Known rows, with every step that occurs:
e-u-z: [-0.03 -3.40  1.37  0.77  2.28  0.59 -1.17 -0.55  0.07 -0.37 -0.35  0.94
  0.22  0.02  1.01  1.90  0.45  2.69 -0.19  0.53 -1.56  0.53]
f-u-z-b: [ 0.80  2.60  0.21 -1.17 -0.99 -0.20 -5.63 -2.44  0.24  0.46  0.24 -1.46
  0.46 -1.49  0.03  1.84 -0.86  2.11 -1.06 -1.16  0.66  0.72]
b-e: [-0.10 -0.47 -0.96 -0.21 -0.06 -0.95  0.41 -0.65 -1.08 -0.70 -0.09  0.26
 -0.86 -0.48  0.15 -0.18 -0.06  0.40 -1.30  0.56 -0.06  0.44]
q-u-e: [ 1.04 -1.27  1.00 -0.09 -0.16 -1.33 -0.35  0.12  1.93 -0.61 -0.49 -0.80
  1.46 -0.59  0.42  1.12  1.19  2.14  0.61  0.59 -0.14  1.32]
s-u-f-b-e: [-0.52  4.83 -0.81 -0.73 -0.96 -1.21  0.61 -3.25 -1.95  0.24 -0.09 -0.31
 -0.83 -0.01  0.71 -0.61  0.16  3.38 -1.48 -3.03 -0.15 -0.29]
b-q-u: [-0.03 -2.59  0.19  1.22 -1.56 -0.31 -1.35 -0.04  0.72 -0.05 -0.97 -0.17
  0.80 -0.34 -0.60  1.54  0.79  2.16 -0.63  1.62 -0.20  1.00]
u-z-b-f: [-0.55  1.23 -0.69  0.56  0.72 -1.69 -3.81 -0.43  0.26 -0.40  0.27  0.51
  0.91 -0.59 -0.65  2.48 -0.58  2.19 -1.81 -1.05 -0.38  0.27]
b-q: [-0.10 -0.76 -1.03  0.55 -0.82 -0.25 -0.62 -0.85  0.29 -0.17 -0.25  0.18
 -0.10  0.14 -0.64  0.98  0.24  1.23 -1.48  1.41 -0.42  0.20]
h-b-q: [-1.12  3.17 -2.33  1.49 -1.92 -0.01 -0.59 -1.18  0.18  0.17  0.00 -0.08
 -0.31 -0.13 -0.51  2.15  0.31 -0.10 -0.57  1.46 -0.70  1.10]
q-b-e-u: [-0.90 -4.02 -0.66  0.26  0.74  0.13  2.90  0.33 -1.32 -1.26 -0.26 -0.05
 -0.57  0.15  1.45  1.22 -1.06 -1.28 -0.07  0.69 -0.58  1.43]
s-u-z: [ 0.35 -0.52  1.00 -0.70  1.29  0.09 -2.02 -2.41 -0.41  0.05 -0.52 -0.24
  0.58 -2.13  1.19  0.74  0.29  2.61 -0.92 -0.69 -1.14  0.52]
z-b-f: [-1.66  2.16 -1.71  0.98 -1.36 -2.18 -2.23  0.70  0.38 -0.01  0.44  0.41
  0.46  0.63 -0.77  1.87 -0.47  0.50 -1.13 -1.33  0.20  0.19]
u-q-b: [ 1.01 -3.35 -1.04 -1.91  0.37  2.13  2.12  0.52  0.10 -0.79  0.78 -0.72
  1.35 -0.87  0.34  0.54 -0.75 -3.29  0.20  0.64 -0.07  0.47]
f-u-z: [ 1.92  0.89  0.87 -1.60  0.34  0.24 -3.63 -2.51  0.25  0.91 -0.19 -1.43
  0.14 -1.89 -0.21 -0.02 -0.41  2.69 -1.06 -0.61 -0.48  0.70]
s-u-q-b-z: [ 0.23 -3.29 -1.80 -2.76 -0.99  1.37  1.13 -2.08 -0.26 -0.69  0.55 -0.77
  0.59 -2.09  3.39  0.43 -0.12 -2.17 -0.95 -0.09 -1.17  1.04]
z-b-e: [-1.24  1.20 -1.59  0.21 -1.45 -1.49 -1.66 -0.53 -1.08 -1.14  0.35  0.38
 -0.49 -0.03  0.39  1.73 -0.55 -0.21 -1.18  0.06  0.97  0.41]
f-u-q-b-e: [ 1.79 -2.15 -2.12 -3.28 -1.53  0.88  0.57 -1.56 -0.50 -0.21  0.70 -1.98
  0.21 -2.03  0.28 -0.26 -1.16 -1.68 -1.51  0.22  0.02  1.45]
e-u: [-1.02 -2.52  0.27  1.23  0.14  0.12  0.49  0.55  0.19  0.05 -0.18  0.85
 -0.19  1.18  0.85  1.35  0.49  1.13  0.41  0.17 -0.88  0.45]
z-b-q: [-1.20  1.31 -1.60  0.93 -2.14 -0.73 -2.74 -0.77  0.25 -0.61  0.18  0.27
  0.28  0.54 -0.40  2.88 -0.21  0.66 -1.41  0.82  0.56  0.18]
h-b: [-1.01  3.67 -1.21  0.95 -1.14  0.35  0.04 -0.24 -0.09  0.43  0.20 -0.18
 -0.19 -0.25  0.26  1.23  0.03 -1.46  0.82 -0.01 -0.23  0.95]
s-u-q-b-e: [ 0.26 -3.58 -1.93 -2.38 -0.61  0.59  2.20 -1.43 -1.19 -1.09  0.38 -0.77
  0.67 -2.28  1.64  0.58 -0.50 -1.96 -1.39  0.20 -0.69  1.33]
z-b-q-u-f: [-0.67  1.59  0.82  2.03 -2.33 -1.05 -2.43 -1.38  1.17 -0.71 -0.28  0.14
  0.80  1.11 -0.44  3.53  0.58  2.64 -1.43 -0.27  0.96 -0.09]

Rows:
[-0.37 -5.90 -1.65 -0.26 -0.31  0.19  0.91 -0.12 -0.23 -0.85  0.48  1.55
 -0.14  0.46  1.00  1.73  1.14  1.15 -1.27  1.43 -1.47  0.85]	b-e-u-q
[ 0.91 -3.66 -1.86 -2.51 -0.20  1.77  1.50 -0.78  0.04 -1.08  0.85 -0.47
  0.41 -1.16  2.28  0.30 -0.49 -3.07 -0.69  0.97 -0.64  0.61]	u-q-b-z
[-0.04  1.23 -2.82 -1.33 -3.61 -1.40 -4.15 -0.69  1.41  1.06  1.22 -0.77
  1.05 -0.38 -1.07  1.80 -0.08  1.11 -2.06 -1.63 -0.03  0.70]	z-b-f-u-q
[-0.27 -0.41 -1.08 -0.02  0.71 -0.68  1.91  1.03 -0.06 -0.21  0.01 -0.87
  0.56 -0.47 -0.57 -0.01 -1.50 -1.60 -0.44 -0.79 -0.46  0.72]	q-b-f
[-1.02  2.35 -0.37  0.42 -0.45  0.01  0.34 -2.03 -0.38  0.20  0.21  0.85
 -1.17  2.25  2.22  0.42  0.65  3.38 -0.33 -2.25 -0.99 -0.63]	e-u-f-b-z
[ 0.36  6.66 -2.84 -0.36 -2.49 -3.04 -1.88 -1.76  2.19  1.35  0.45 -1.91
  0.12 -0.90 -0.70  1.19  0.29  2.23 -0.95 -1.35 -1.28  2.23]	h-b-f-u-e
[ 0.09  3.19 -3.56 -0.80 -3.39 -0.68 -2.14 -1.07  1.29  1.90  1.02 -0.91
  0.41 -1.02 -0.96  1.16  0.39  0.58 -1.30 -1.07 -1.34  1.65]	h-b-f-u-q
[-1.17  1.04 -1.03  2.17 -2.65 -0.12 -1.19 -0.33  0.63  0.32 -0.77 -0.31
  0.63 -0.52 -0.42  2.65  0.92  0.70  0.16  1.65 -0.44  1.92]	h-b-q-u
[ 0.26  5.09  0.15 -0.23 -0.01  0.31  0.65 -1.20 -0.61  0.55  0.31 -0.25
 -0.11  1.31 -0.46 -0.69 -0.11  1.97  0.10 -2.56  0.45 -1.18]	u-f-b
[ 0.09  4.79 -0.70 -0.83 -0.58  0.01 -0.15 -2.50 -0.65  0.18  0.41  0.00
 -1.03  1.04  1.29 -0.80  0.17  2.31 -0.80 -2.31 -0.15 -1.03]	u-f-b-z
[ 1.60  0.44 -0.28 -1.67  0.99 -0.46 -1.74 -1.52  0.20  0.70 -0.19 -2.35
  0.67 -2.32 -0.79  0.06 -1.98  1.21 -1.48 -1.38 -0.88  1.46]	q-b-f-u-z
[-0.13  0.37 -0.56 -0.30  0.78 -1.03 -3.17 -1.70 -1.27 -1.51  0.10  0.44
 -0.06 -1.21  0.54  2.33 -0.63  1.44 -1.85  0.39  0.37  0.54]	u-z-b-e
[-0.47 -0.49  1.54  1.53  0.66  0.01  1.25 -0.81  0.74 -0.21  0.13  1.06
 -0.61  2.19  0.80  1.56  0.74  2.24 -0.37 -1.26 -0.86 -0.64]	e-u-f
[ 0.93 -1.89 -0.04  0.52 -1.06 -1.83 -0.95 -0.70  2.29 -0.83 -0.73 -0.64
  1.35 -0.39 -0.27  2.11  1.36  3.55 -0.79  1.90 -0.62  1.43]	b-q-u-e
[-1.11  3.12 -2.25  0.69 -1.19 -0.77  0.42 -0.94 -1.21 -0.32  0.13  0.15
 -1.06 -0.72  0.47  1.10 -0.05 -0.93 -0.42  0.61 -0.29  1.37]	h-b-e
[ 0.26  4.77 -2.06 -0.86 -2.73 -3.76 -3.90 -1.38  2.36  0.52  0.72 -1.65
  0.72 -0.20 -0.72  1.87 -0.23  3.01 -1.72 -1.99  0.02  1.22]	z-b-f-u-e
[-2.29 -1.22 -1.18  1.39 -1.25 -1.37 -1.19 -0.05 -0.88 -1.08  0.19  1.18
 -0.62  1.13  1.29  3.05  0.00  0.84 -0.74  0.16  0.13  0.88]	z-b-e-u
[-0.50  4.90 -0.91  0.06 -1.70 -0.43 -0.47 -3.45 -0.58  0.73 -0.22 -0.36
 -0.10  0.55 -0.11  0.48  0.54  4.27 -1.65 -2.27 -0.63 -0.62]	s-u-f-b-q
[-1.03 -0.48 -0.94  1.46  0.97 -0.06 -0.77 -1.53 -1.11 -0.68 -0.29  1.03
 -0.81 -0.74  1.40  2.98  0.38  1.79 -0.52  1.17 -1.89  1.92]	h-b-e-u-z
[-0.24 -6.21 -1.56 -1.32 -0.07  1.94  1.90 -0.22  0.27 -1.07  0.66  0.40
  0.26  0.04  3.11  1.62  0.04 -2.02 -0.27  1.03 -1.50  0.99]	e-u-q-b-z
[-0.06 -5.99 -0.70 -0.71  0.47  2.30  2.67  1.04  0.32 -0.73  0.57  0.05
  1.19  0.33  1.23  1.91 -0.26 -2.27  0.63  0.86 -0.93  0.91]	e-u-q-b
[-0.93  1.97 -0.47  1.54 -0.68  0.11  0.40 -1.49 -0.09  0.37 -0.13  0.75
 -0.42  2.71 -0.28  1.61  0.63  4.46 -0.90 -1.04 -0.98 -0.59]	e-u-f-b-q
[-1.25 -2.10 -0.28  1.69  0.12 -0.02 -3.79 -1.36  0.32 -0.99 -0.15  1.20
  0.52  0.50  0.51  4.76  0.17  3.29 -1.57  1.24 -0.96  0.71]	e-u-z-b-q
[-0.76  1.37  0.39 -0.26 -0.02 -0.31 -4.03 -2.35 -0.44 -0.37 -0.04 -0.21
  0.97 -1.62  1.37  2.65 -0.15  1.80 -0.92 -1.21 -0.08  0.51]	s-u-z-b
